Each row comes from the steps of one path. Every step used is in the known rows, and no mark comes twice. Write the path behind each row, first mark first.
Known rows
sako/pevir: [ 3.987  0.625 -0.007 -0.102 -3.311 -1.378  1.831  1.456 -4.651  1.075
 -3.010 -3.862 -1.362 -0.627 -0.144  1.995 -1.564  2.754  0.197 -0.633
 -3.182 -1.311 -1.295  0.954 -2.325 -0.351  0.750]
vuze/pevir/buvap/vimap: [-0.165  0.397  0.712  0.379 -0.845 -1.137  0.001 -2.866  2.185  0.307
 -2.654 -0.932  3.734  5.719 -1.014 -4.433 -2.960 -0.218 -0.802  2.067
 -0.585  1.177 -0.392 -0.777 -3.113  1.113  0.593]
nimemu/sako/pevir/gufod: [ 3.845  0.753 -0.264 -0.555  0.173  0.926  2.197  0.158 -1.409 -1.938
 -1.515  3.053  2.102 -0.662  2.797  1.294 -2.001  0.208  0.093 -1.073
 -1.158  2.461  1.253  1.620  0.267 -2.954 -2.441]
sivuf/pevir/buvap: [ 0.853 -4.543  1.472  0.130  0.533 -1.874 -0.894  0.204  0.213  0.471
 -0.912  1.058  3.661 -1.250 -0.087 -4.554 -1.300  1.217 -0.998  0.621
 -1.211  0.408  1.449  4.154  1.002 -0.647 -3.648]
komos/pevir/buvap/vimap/nimemu: [-2.065 -1.261 -0.968  1.364  2.163  2.158 -0.210 -1.004  2.451 -0.679
 -1.254  1.647  1.907  0.499 -3.560 -0.750  1.236  0.086  0.311  0.941
  2.460  3.404 -1.611 -0.701  0.526 -0.048  1.677]
sivuf/pevir/vimap/nimemu/sako: [-0.109 -2.459  2.041  1.979 -0.658  0.332 -0.437  2.430  1.300 -1.639
 -0.793 -0.624  1.721 -3.368  3.190 -2.417 -2.470  0.268  0.507 -2.591
  0.458 -0.412  0.689 -0.904  2.566  0.807  0.813]
vimap/nimemu/sako/pevir/zaravop: [ 2.733  0.276 -0.826  0.783  1.891  1.171  1.168  1.519 -1.697  2.697
 -1.877 -7.074 -1.359 -2.418  2.364  3.095 -3.499 -0.649  3.187 -3.417
  0.450 -2.401  0.065  2.009  0.760 -1.894 -2.598]
buvap/pevir: [ 1.623  0.876 -3.972 -0.841 -0.700 -0.963 -2.039  3.646 -0.412  0.282
 -2.050 -5.126 -0.676  2.845 -0.254 -0.144  2.451  1.690  1.268  0.445
 -3.519  0.880 -0.255  1.913 -0.071  0.662  1.329]
nimemu/sako: [-0.358 -0.238  0.017  0.475 -2.742 -0.708  0.291  1.340  3.417 -2.471
  0.647 -1.417  0.381 -0.630  3.407 -0.635 -0.175  3.340  0.951 -1.926
 -1.219 -4.224  0.251  0.139  2.105 -0.007 -1.320]
vimap/nimemu/sako/pevir/zumar: [ 3.383  1.221  1.390  2.052  2.443  0.755  1.203  1.472  0.216  1.461
 -1.948 -0.850 -2.494 -2.190  2.634 -0.512 -2.193 -2.706  0.002 -0.994
 -0.525 -5.091  0.876  2.027  0.487 -3.622 -1.747]
gufod/pevir/zumar: [-1.847  4.110 -1.762  1.114  6.411 -0.361 -2.883  0.663  1.039  2.125
  0.113  4.566 -3.391  0.741  0.477 -1.533 -0.182 -5.195 -0.978  3.422
 -2.272 -0.677  2.777  2.728 -0.291 -3.456  0.530]
nimemu/vimap: [ 0.992 -0.433  0.205 -2.738 -2.902 -0.663  0.428 -2.258 -6.333  1.769
  0.804 -0.442 -1.754 -1.894 -0.872  0.685 -0.662  3.242 -0.830 -1.628
 -1.203  0.363 -0.338  0.860 -0.252  0.963  3.117]
zumar/pevir: [ 1.927  2.210 -4.009  0.244  2.480  0.291 -0.791  0.616 -1.548 -0.433
  1.332  0.576 -2.959 -0.765 -1.719 -1.126  1.644  0.901 -2.011  2.526
  0.111  0.189  2.526  0.650  0.036  0.268  0.338]
buvap/vimap/nimemu/sako: [-1.541  0.370 -0.964  1.652 -1.360  1.347  0.612  0.352  4.055 -3.336
 -0.711 -2.596  1.330  0.874  2.197 -0.423 -0.782  2.416  0.727 -2.451
  1.171 -2.114 -1.414 -2.207  1.208  0.496  1.603]
vuze/pevir/sako: [ 0.356 -1.460  1.008  1.031 -3.014 -1.669 -1.353 -0.234  1.199 -0.347
 -1.538 -1.702 -2.740 -0.439  1.674  2.795 -4.450 -2.760 -0.418  1.675
 -1.197 -5.228  0.256  1.793 -1.064  0.639  0.569]
gufod/pevir: [-2.673  5.220 -2.867 -0.190  2.126 -1.168 -3.158  1.239  0.038 -0.496
 -0.876  3.283 -1.825  1.412 -0.060  0.220 -0.790  0.293 -0.017  2.435
 -3.620  2.303  1.306  1.585 -1.246 -0.500  2.746]
buvap/pevir/vuze: [ 1.715  0.122  0.843 -0.672 -1.625 -0.112 -1.598  2.750  1.693  1.793
 -1.031 -2.067 -0.083  1.649 -0.318  7.691  1.965 -1.640  0.585  0.448
 -0.283  2.087  1.611  3.485  1.431  1.622  1.791]
komos/pevir: [-0.856 -2.186 -3.481 -0.151  2.641 -0.276 -1.541  1.506 -1.013  0.987
 -0.507  3.830 -1.508 -0.305 -3.321  2.101  4.304  2.062  2.061  0.998
 -2.231  0.847 -0.318  1.559  1.946  0.181  0.972]
nimemu/vimap/pevir: [-0.129  0.913 -1.126 -1.630 -1.030  1.308  0.490 -0.784 -5.193  0.297
  3.534  2.465 -0.926 -0.700 -1.453  0.632 -1.624  3.858 -1.163 -1.974
  0.536  1.488 -0.998 -1.138  0.342  0.280  4.809]
pevir/zumar: [-0.669 -1.021 -1.044  1.485  2.970 -0.656 -0.325  0.729  0.225  2.432
  1.309  0.418 -2.612 -1.500  0.226 -0.987  1.108 -3.480 -1.407  2.259
 -0.525 -2.525  1.105  1.977  1.037 -2.922 -0.602]
komos/pevir/sako/nimemu/vimap: [-0.152 -3.467  2.274 -4.585 -1.539 -2.358  0.551 -2.874 -5.312  2.077
  0.572  2.478 -2.556 -1.855 -0.805  2.921  4.538  1.173  2.275 -2.308
 -1.723 -3.045 -2.021  0.489 -0.715  1.739 -4.065]
gufod/pevir/buvap/vimap/nimemu: [-2.964  2.688 -0.535  1.468  1.815  1.711 -0.949 -1.151  2.921 -1.529
 -1.445  1.359  1.634  1.322 -1.918 -1.586 -1.287 -0.801 -0.754  1.604
  1.766  4.152 -0.748 -0.659 -1.115 -0.326  2.488]
nimemu/sako/pevir/vuze: [ 4.032  0.486  5.157  0.046 -4.181 -0.010  1.733  1.064  1.103  0.922
 -1.791 -0.483  0.173 -0.717  2.346  8.299 -1.939 -0.181  0.613 -2.185
  0.143 -2.323  1.485  2.126  0.802  0.710 -0.375]
vimap/nimemu/sako: [-1.323  0.281 -0.636  1.732 -1.905  0.916  0.252  2.104  3.479 -3.074
  0.094 -1.790 -0.174 -3.460  2.748  0.452 -1.301  3.075  0.628 -2.387
  0.621 -2.494 -0.612  0.457  2.607 -0.187  0.463]
sako/nimemu/vimap: [-0.675 -1.090  0.640 -4.330 -3.126 -3.240  1.500 -2.063 -7.444  2.203
  0.308 -1.262 -1.353 -2.171 -0.276  0.472  2.987  4.379  0.735 -2.403
 -2.840 -0.129 -2.840  0.338 -2.114  2.214 -2.231]

Write each row's path
[-0.196 -2.861  3.067 -4.332 -3.989 -2.921  1.268 -3.033 -5.403  1.572
  1.108 -0.638 -2.151 -2.383  0.589  2.451  2.861  1.343  0.928 -2.250
 -1.268 -3.420 -2.390 -0.029 -1.563  1.757 -3.826] : pevir/sako/nimemu/vimap
[ 2.822 -0.012  3.533 -0.352 -2.318 -0.039  2.066 -2.870  2.952 -0.980
 -2.342 -1.340  4.330  5.615  0.515 -3.681 -1.060  0.824  0.599 -0.806
  0.127 -1.912 -0.269 -2.325 -1.963 -0.320 -2.633] : nimemu/sako/pevir/buvap/vimap
[-1.998  0.508 -3.130  0.776  0.035  1.215  0.579 -0.278 -0.326 -1.336
  2.491 -0.014  1.602  5.027 -1.842 -0.218  0.110  2.392 -0.868  0.021
  1.090  1.793 -2.178 -4.665 -0.889  0.501  4.870] : buvap/vimap/pevir
[ 0.367  1.768  0.463  1.420  1.145  2.407  0.265 -0.956  5.860 -3.584
 -0.087  0.472  1.841  0.779  1.494 -3.503 -0.811  0.897 -0.194 -1.217
  3.177 -1.790  1.214 -1.280  1.482 -0.236 -1.548] : zumar/pevir/buvap/vimap/nimemu/sako
[ 1.769 -0.936  1.640 -0.453 -1.621 -0.997 -1.150  2.925 -0.870  1.966
 -0.632 -1.860  0.864  1.214 -0.525 -2.977  1.848 -3.104  0.734  1.256
 -1.577  3.978  1.034 -2.018  0.124  1.789  2.178] : buvap/pevir/vimap
[-1.263 -2.578 -0.862  1.623  1.364  0.879 -0.260 -0.682  0.581 -0.802
 -2.119 -1.679  3.119  0.549 -1.689 -2.361 -1.373  0.512 -1.072  0.096
  1.836  2.970 -1.453 -0.136 -0.396  0.210  1.805] : sivuf/pevir/buvap/vimap/nimemu
[-1.409  0.467 -0.753 -2.856 -1.123 -0.788  1.329 -0.650 -6.228  0.644
  3.423  1.839 -0.579 -1.125 -0.921  0.322  1.230  4.728  0.195 -2.549
 -0.824  1.157 -3.008 -1.654 -1.047  1.350  0.663] : sako/nimemu/vimap/pevir
[ 0.089  0.625  0.117  2.137  1.494  1.954 -0.057  1.660 -1.564  0.234
  1.022  1.187 -1.786 -5.164 -2.238 -1.386 -0.233 -2.867 -1.983  2.058
  3.028  4.845  1.290 -1.806  0.769  1.081  3.535] : zumar/pevir/vimap/nimemu
[ 0.993  0.568  0.033 -0.271  1.656  0.670  0.323 -3.376  2.811 -0.671
  0.357  1.151  2.595  5.235 -2.556 -4.824  1.578 -0.808 -1.724  2.586
  2.088  1.103  1.577 -2.101 -1.408  0.219 -1.545] : zumar/pevir/buvap/vimap
[-0.409  1.065  2.347  2.426 -1.795  0.585 -0.121  2.189  2.449 -1.511
 -1.377 -0.398  0.533 -3.181  3.261 -2.326 -4.753 -0.355  0.486 -1.371
  0.232 -0.421  0.463 -1.037  1.310  1.283  2.140] : vuze/pevir/vimap/nimemu/sako
[-1.084  0.199 -1.683  1.782  4.345  1.130 -0.143  1.296  0.146  1.632
  3.627  3.051 -2.178 -0.658 -0.174 -1.127  0.095 -2.849 -1.763  1.724
  0.861 -1.562  0.674  0.407  1.445 -3.324  1.077] : vimap/pevir/zumar
[-1.886 -1.466  1.456  2.230 -1.604  0.890  0.452  2.102 -1.260  0.438
  0.627 -0.442 -0.399 -5.515 -1.375 -0.056 -0.816 -1.900 -1.139  0.978
  1.983  4.636 -0.882 -1.845  0.858  1.070  4.200] : pevir/vimap/nimemu
[-0.122 -0.269  0.207  1.459 -0.478  1.118 -0.929  3.693 -0.786  0.748
 -1.166 -2.340 -0.166 -2.847 -1.355 -0.863  0.112 -2.292  0.108  0.680
  0.685  5.278 -0.409 -1.078  0.674  1.251  4.134] : buvap/pevir/vimap/nimemu
[-3.322 -3.023  0.864 -1.490 -2.185 -2.499  1.400 -0.935  0.547 -1.136
  2.342 -0.949  0.119  1.860  0.448  2.336  4.776 -0.060  1.225 -0.527
 -0.127 -3.727 -4.276 -3.850 -2.112  1.507 -4.988] : buvap/vimap/pevir/sako/nimemu
[-1.846  1.218  0.952 -0.028 -0.415 -0.614 -2.878 -0.357  3.132 -1.541
  0.412  3.115 -3.080  0.529  1.172  3.427 -0.757 -4.114  0.112  2.099
 -0.806 -3.492  1.738  0.893 -0.176 -0.940 -0.076] : gufod/pevir/sako
[ 1.929  1.169  0.738  0.295  0.788  1.091 -0.480  0.199  0.776  1.139
  1.619  2.510 -2.062 -1.344 -1.459  6.880  1.366 -2.126 -2.195  2.109
  2.551  1.429  3.712  2.457  1.586  1.430  1.120] : zumar/pevir/vuze
[ 1.923  1.033  0.905 -0.013  1.598  0.682 -0.183 -0.930  2.619 -0.535
  1.938  3.750  0.494 -1.795 -1.857 -4.547  0.825 -0.515 -2.051  3.003
  1.780  0.622  3.559  2.409  0.966 -1.054 -4.453] : zumar/pevir/buvap
[-1.986 -0.682 -4.289  0.472  4.313  1.916  0.004 -0.542 -1.138  2.691
  2.887 -4.051  0.530  3.459 -1.005  1.678 -0.566 -1.373  1.411 -0.895
  2.660  1.511 -0.857 -2.331  0.340 -0.907  1.308] : buvap/vimap/pevir/zaravop
[-3.176 -2.994  1.118 -1.281 -2.625 -2.709  1.220  0.653  0.139 -0.999
  3.034 -0.201 -1.151 -1.522  0.924  2.991  4.376  0.541  1.062 -0.534
 -0.502 -4.099 -3.657 -1.688 -0.924  0.973 -5.884] : vimap/pevir/sako/nimemu
[-1.970  2.713  0.748 -0.368  1.377 -0.128 -1.251 -3.010  3.633 -0.706
 -1.142  2.919  3.443  6.567 -1.404 -3.933  0.040 -1.407 -0.302  2.462
 -0.378  2.530  0.918 -1.550 -2.303 -0.271  0.117] : gufod/pevir/buvap/vimap
[-1.076  0.419  2.479 -4.516 -1.818 -2.746 -0.377 -3.054 -4.849  1.196
  0.320  1.971 -2.634 -0.960  0.835  2.059  2.064  0.267  1.289 -1.601
 -2.518 -2.281 -1.285  0.363 -2.317  1.369 -3.133] : gufod/pevir/sako/nimemu/vimap
[ 3.041  1.078 -0.776  0.176  1.219  2.214  2.421 -0.725 -0.881 -2.581
 -2.682  2.103  2.931  1.005  2.085  1.332 -2.445 -0.437 -0.021 -1.362
  0.467  3.758  0.267 -0.310 -0.587 -2.729 -0.446] : buvap/vimap/nimemu/sako/pevir/gufod
[-0.935 -1.432  1.303 -0.228 -1.427 -0.280  0.796 -3.058  3.044 -0.490
 -0.224 -0.430  3.978  4.755 -1.588 -3.446  1.101  0.086 -0.814  1.600
  1.059  1.060 -0.596 -2.137 -1.351  0.196 -0.804] : pevir/buvap/vimap
[ 1.132  0.655 -4.937  0.175  6.288  1.138 -0.973  0.175 -2.136  3.330
  2.014 -3.709 -3.106 -1.257 -1.077  0.960  0.574 -2.495  0.522  1.020
  1.853  0.257  3.015  2.075  1.079 -1.101 -2.298] : zumar/pevir/zaravop
[-1.121  0.017  1.436  1.471 -1.304  1.578  0.723 -0.540  6.146 -3.295
 -0.476 -0.856  2.938  0.517  2.033 -2.401 -1.234  1.673  0.450 -2.015
  2.323 -1.792 -0.355 -1.255  1.623 -0.159 -0.876] : pevir/buvap/vimap/nimemu/sako
